Each row comes from the steps of one walk. Every step used is in the known rows, and no mark comes twice. Write the walk behind each row, first mark first.
(in the rows, 128 means zero)
Known rows:
lisu/duva/basi: [133 112 117 113 115 122 128 180 134 166  69 122 155 160 136 129 132 105
 160 149 158]
demiru/lisu/duva: [147 115 127  33 130 141 152 144 130 184 111 108 139 126 155 177 153  89
 152 115 175]
lisu/duva/demiru: [106  98 107 126  92 134 147 164 137 127  95 141 197 164 144 149 129 127
 165 140 147]
basi/musa/lisu/duva/demiru/nafit: [136  79 182 141 113 138 149  99 149 106 167  81 208  98 158 129 138 128
 190 130 109]
basi/musa/demiru: [119 130 165 180 125 162 168 124 161  59 126 113 119  97 104 138 157 124
 183 166 164]
basi/musa: [122 145 146 159 117 150 133 116 149 113 139 111 129 115 111 140 179 106
 176 164 161]
duva/basi/musa/demiru: [127 127 173 210 112 126 156 111 148  81  99 101 107  91  92 108 145 123
 187 166 165]
demiru/musa/lisu/duva/basi: [111  86 155 100 122  65 110 141 144 159  98 109 180 148 158 137 126  80
 164 114 122]
nafit/demiru/musa/lisu: [ 68 123 133  81 104 104 125  49 120 134 129 106 128 142 169 173 119 106
 162 104 135]
suna/demiru/musa/lisu/duva: [ 96 115 139  43 143  91 140 145 150 146 150 164 168 183 163 151 122  51
 135 114 108]
duva/musa/demiru: [105 148 141 178  80 137 123 115 129  57  81 125 113 108 109 147 151 153
 191 180 196]
suna/demiru/musa/lisu/duva/basi: [102 113 148  66 135  67 138 133 143 159 136 154 159 174 151 128 113  55
 140 114 105]
lisu/duva: [126 117 106  80 124 153 136 197 145 150  89 133 165 176 152 155 143 102
 153 147 158]
duva/demiru: [ 85 129 112 184  69 131 138 118 117 113  85 134 158 136 127 151 111 135
 161 157 175]
suna/demiru/musa/lisu: [ 88 139 140  83 128  90 133 113 137 137 141 157 137 166 152 149 111  59
 133 126 128]
demiru/musa: [ 71 127 123 116  99 118 127 139 144 165  97 139 135 148 136 147 138  86
 160 146 155]
nafit/demiru/musa/lisu/duva: [ 80  94 129  45 117 106 131  78 133 143 139 113 156 157 181 173 132 101
 167  93 115]
musa/lisu/duva/basi/demiru/nafit: [153  80 171 130 123 113 150 142 116 123 120  71 164 144 155 108  94 121
 158 152 118]
duva/basi/demiru: [117 132 140 198  98 103 152 125 107 108 102 107 110 149  90 100 122 121
 151 189 159]
basi/demiru/nafit: [103 119 144 148  99 175 186 132 115 122 131 100 116 143 124 108 104 140
 155 199 144]

Which walk is each row?
[132  88 136 132 107  99 119 142 122  99 105 108 210 152 170 165 109 116
 159 119 142]  musa/lisu/duva/demiru
[ 91 116 149 118 113  86 107 117 134 136 105 111 152 142 159 160 121  83
 157 125 145]  demiru/musa/lisu
[ 85  93 140  67 110  81 128  71 128 155 125 105 148 149 170 151 123 102
 173  93 115]  nafit/demiru/musa/lisu/duva/basi
[128  87 146 122 110 143 180 161 127 152 114 102 147 155 129  90 113 131
 164 175 123]  lisu/duva/basi/demiru/nafit
[127 127 116  99  97 129 105 157 134 128 105 131 167 149 134 149 183 128
 183 160 163]  lisu/duva/musa
[148  99 155  91 127 131 183 142 136 128  73 102 114 103 134 151 117 112
 167 123 178]  musa/demiru/lisu/duva/basi
[ 74 113 140 149 103 108 165 129 133 109 150 130 131 165 104 121 143 104
 154 178 127]  basi/demiru/musa
[112 131 123  23  99 134 141  42 111 157 148 105 115 110 151 183 182 134
 184 104 165]  nafit/demiru/lisu/duva/musa
[ 48 130 110  80  92 134 145  66 129 157 122 132 108 148 148 163 136 113
 166 124 143]  nafit/demiru/musa
[138  84 174 134 122 165 183 151 167 131 112  98 147 101 127  95 133 131
 193 157 130]  lisu/duva/basi/musa/demiru/nafit
[148 107 135  92 136 116 107 167 129 118  98 101 181 162 176 169 122  94
 152 128 150]  musa/lisu/duva
[115 120 114   4 120 152 166  70 118 175 134 106 112 130 166 189 149 113
 159  94 161]  nafit/demiru/lisu/duva
[144 128 137  53 106 120 130 113 123 163 127 106 142 105 138 170 189 114
 181 126 179]  demiru/lisu/duva/musa
[126 141 157 190 109 114 126 107 137 132 112  99 118 106  99 109 159 110
 180 162 163]  duva/basi/musa
[145 107 146 129 128 121 134 155 155 146 123 111 162 133 118 114 176 105
 183 148 138]  lisu/duva/basi/musa
[158 106 169 118 148 119 119 132 153  94 159  90 184 127 149 150 175  94
 176 130 129]  basi/musa/lisu/duva
[156 104 147 117 128  89 105 158 122 134  79  89 170 151 164 145 112  98
 156 125 152]  musa/lisu/duva/basi
[108  83 142 122 114  87 163 161 139 144 128 128 161 173 111 102 145  99
 164 159 111]  lisu/duva/basi/demiru/musa
[151 113 137  62 123 110 148 135 122 197  96  97 127 116 141 153 145  92
 160 117 174]  demiru/lisu/duva/basi
[158  92 160 142 130  78 134 149 115  91 118  85 168 164 142 125 117 106
 152 145 129]  musa/lisu/duva/basi/demiru
[ 70 101 146 171  74  73 121  88 124 110 112 121 187 130 148 153 106 112
 167 121 139]  duva/demiru/musa/lisu
[134 129 157 154 105  93 168  92  97 134 121  88  90 115  95 118 129 110
 153 161 171]  duva/basi/demiru/lisu
[145 102 146  69 134 153 186 152 141 116  92 113 123 111 145 173 129 111
 160 124 179]  musa/demiru/lisu/duva
[125  78 150 117 101 133 140 133 124 127 106  92 209 135 185 147  86 131
 164 126 132]  musa/lisu/duva/demiru/nafit
[162 110 164  78 132 108 154 109 139 179 141  87 134  92 123 138 181  92
 179 115 155]  demiru/lisu/duva/basi/musa
[130 114 147  49 126 125 168  41 127 170 166  85 110  92 135 155 178 117
 182  95 142]  nafit/demiru/lisu/duva/basi/musa
[108  80 160 114 129  84 153 141 136  93 162 112 179 176 138 132 141  92
 156 147  98]  basi/demiru/musa/lisu/duva
